Known rows, with every step that occurs
U -> Q -> T -> C -> A -> G: [ 24  -3  18  -7  24  11 -27   3 -17   0  18   2  18 -40 -19 -32  10   3
   6 -26]
Q -> T -> C -> A -> G: [ 23  -2  20 -11  24  14 -30  -6 -13  -7  24   1  19 -34 -23 -27  11   5
  11 -21]
R -> Z -> U -> C: [  2  18   5  12  24  29 -65 -20 -24  10  18 -15  24 -22 -28  19 -13 -24
   3   9]
R -> Z -> U -> Q -> T -> C: [ 18  28  20 -11  34   5 -52  -4  -8  10   7  -3  38 -37  -6 -12 -10  11
 -24 -13]
Z -> U -> Q: [ 10  18  -1  27  22  21 -45   0 -42  36 -11   3   9 -33 -11 -26 -28 -18
  -9  -9]
G -> R -> Z: [  2   9   1   7  14   9 -55 -29 -21  15   9  -2   9 -12 -37   4 -22  18
   3   6]
A -> G: [ 22  -4   6  18   7  22 -47  -7 -24  11  14  -4   6 -19 -25 -37 -12  -7
  22  -7]
G -> R -> Z -> U: [-12  18  -1  13  26  26 -56 -35 -29  26  -3  -4  16 -14 -18  -3 -25 -21
  -5  16]
R -> Z: [  1   5 -11  24  12  10 -53 -22 -17  16  -4  -5  12 -24 -44  11 -23  11
   9   2]
Z -> U -> C: [ 10  25  13   7  23  35 -65 -19 -28   6  27 -10  21 -17 -24   7 -12 -23
   5   6]
C -> A: [ 13   8   6  -3  25  19 -28 -21 -27  -7  22  11   3 -29 -46  -1   1  20
  15 -18]
T -> G: [ 12  -9  13  16  28  21 -62 -28 -10   2  35  12   7 -28 -30 -26  -5   2
  23 -21]
T -> C: [ 16  23  14  -6  38   5 -54 -24 -15   8  29  -6  31 -27 -18  -1 -11  29
  -1  -8]
C -> U -> Q: [ 21   2  -4  29  25  20 -50  -1 -36  37  -4   4  -3 -25 -12 -14 -33 -12
   0  -5]
A -> G -> R -> Z -> U: [-11  10   0  14  24  26 -54 -31 -28  27  -3  -6  16 -15 -14 -11 -23 -28
  -3  15]
U -> C -> A -> G -> R -> Z: [  3  -2   7   0  17   9 -46 -22 -19   8  17  -6  13 -19 -37   5  -5   8
   6   0]
A -> G -> R -> Z -> U -> Q -> T: [ 25  21  20  -1   4  22 -49  10 -18  11  -6   8  13 -24 -10 -45 -16 -16
 -19 -11]
Z -> U: [  0  23   1  17  25  34 -55 -28 -33  21   2  -1  12 -16 -17 -15 -25 -25
   3   9]
Q -> T: [ 36  29  21  -6  -3  26 -56  -4 -10 -12  15  10   9 -12 -30 -33 -15  10
  -1 -10]
Q -> T -> C -> A -> G -> U: [ 16  19  20 -20  14  30 -35  -6 -11 -19  25  -3  18 -19 -21 -33   5  -2
  -3 -21]

Rows
[ 13  -3  18  11  24  21 -60  -8  -4   4  14  15  14 -38 -17 -37  -4 -15
   0 -26] | R -> Z -> U -> Q -> T -> G
[  3  14  12   5  22  29 -64 -20 -25  10  23 -15  23 -17 -22   7  -9 -27
   3  10] | A -> G -> R -> Z -> U -> C
[ 19  30  25 -19  34   5 -53  -8  -9  10  14  -1  37 -31  -2 -15 -10  15
 -27 -11] | G -> R -> Z -> U -> Q -> T -> C
[  2  12  14 -12  33  24 -37 -25 -28  -6  29   1  15 -28 -38  19   8  -2
   5  -8] | G -> R -> Z -> U -> C -> A
[  8 -10   7   5  21  24 -34  -9 -22   1  17  -7  15 -33 -31  -9   7 -20
  17 -10] | R -> Z -> U -> C -> A -> G
[  1  10   8  -5  33  25 -36 -21 -25  -6  24  -1  17 -34 -42  22   7  -6
   8  -9] | R -> Z -> U -> C -> A
[ 29  28  28 -19  25   9 -49   4  -6  -1  20  -3  34 -32  -4 -30  -4  15
 -20 -22] | A -> G -> U -> Q -> T -> C
[ 30  30  18   3   4  26 -51  11 -21   8  -4  11  12 -25 -13 -42 -19 -12
 -17 -14] | Z -> U -> Q -> T
[ 31  30  25 -15  29   4 -52   0  -8   3  20   1  33 -34  -9 -20  -8  25
 -18 -19] | U -> Q -> T -> C
[ 13  18  15 -17  24  29 -34 -16 -23 -22  38   1  12 -25 -45  11  11   9
   8 -21] | G -> U -> C -> A
[ 28  35  27 -21  27   9 -51   0  -7  -2  20  -1  34 -30  -8 -22  -8  22
 -23 -21] | G -> U -> Q -> T -> C
[ 20  20  18  -4   8  35 -59  -7 -19 -12  38 -15  19 -13 -29  -8  -3 -12
   7  -8] | A -> G -> U -> C
[ 22   9  22  -7  10  20 -52 -22 -31   9  33   5   1   0 -18 -40 -13  10
   9   0] | A -> G -> R
[ 20  -8  14   2  17  23 -34  -5 -23  -5  28  -3   9 -30 -34 -17   9  -7
  23 -16] | U -> C -> A -> G
[ 34  25  23 -10  -1  26 -38  19 -14 -10   6  11   9 -27 -20 -48  -6  -2
 -15 -29] | C -> A -> G -> U -> Q -> T
[ 15  12   8  16  18  22 -47   4 -26  14  10   6   7 -34 -17 -36 -16  -3
  -6 -31] | T -> G -> U -> Q
[  6   0  10   5  18   8 -58 -19 -12  12  11   7  12 -24 -28 -13 -13  11
  -3  -9] | U -> Q -> T -> G -> R -> Z
[  6  17  21  -3  25  31 -70 -21 -14   1  30  -7  25 -20 -22   4  -4 -25
  -2   3] | Q -> T -> G -> R -> Z -> U -> C
[ 20  14   5  16   7  22 -40  13 -33  18  -1  -1   7 -29 -15 -42 -19  -8
  -6 -24] | A -> G -> U -> Q
[ 17  13  25 -23  25  31 -37 -14 -12 -30  45   7  14 -29 -41   0  19   4
   6 -28] | Q -> T -> G -> U -> C -> A
[ 17  13   9   4  21  16 -31  11 -29  13   6  -1  15 -38 -13 -33  -7   0
 -11 -30] | T -> C -> A -> G -> U -> Q
[ 21   6  27 -18  17  21 -44 -21 -30  -2  43   5   5  -8 -24 -26   2  11
  11  -7] | U -> C -> A -> G -> R
[ -8  13   8   7  27  28 -59 -32 -17  16   4   2  17 -18 -14 -14 -17 -26
  -7   8] | Q -> T -> G -> R -> Z -> U
[ 20  23  27 -11  14  37 -67 -11  -8 -23  48  -5  21 -16 -29 -10   3  -9
   3 -16] | Q -> T -> G -> U -> C
[ 15   8  27 -17  22  25 -44 -24 -32   2  38   3   7  -8 -18 -27   1  -3
   7  -2] | Z -> U -> C -> A -> G -> R
[ 24  10  33 -29  21  15 -41 -20 -21  -5  39   8  11 -10 -16 -35   4  18
   0 -10] | Q -> T -> C -> A -> G -> R
[ 37  19  16   4   7  25 -53   9 -17   9   1  11   4 -18 -14 -33 -23  -8
 -11 -10] | C -> U -> Q -> T
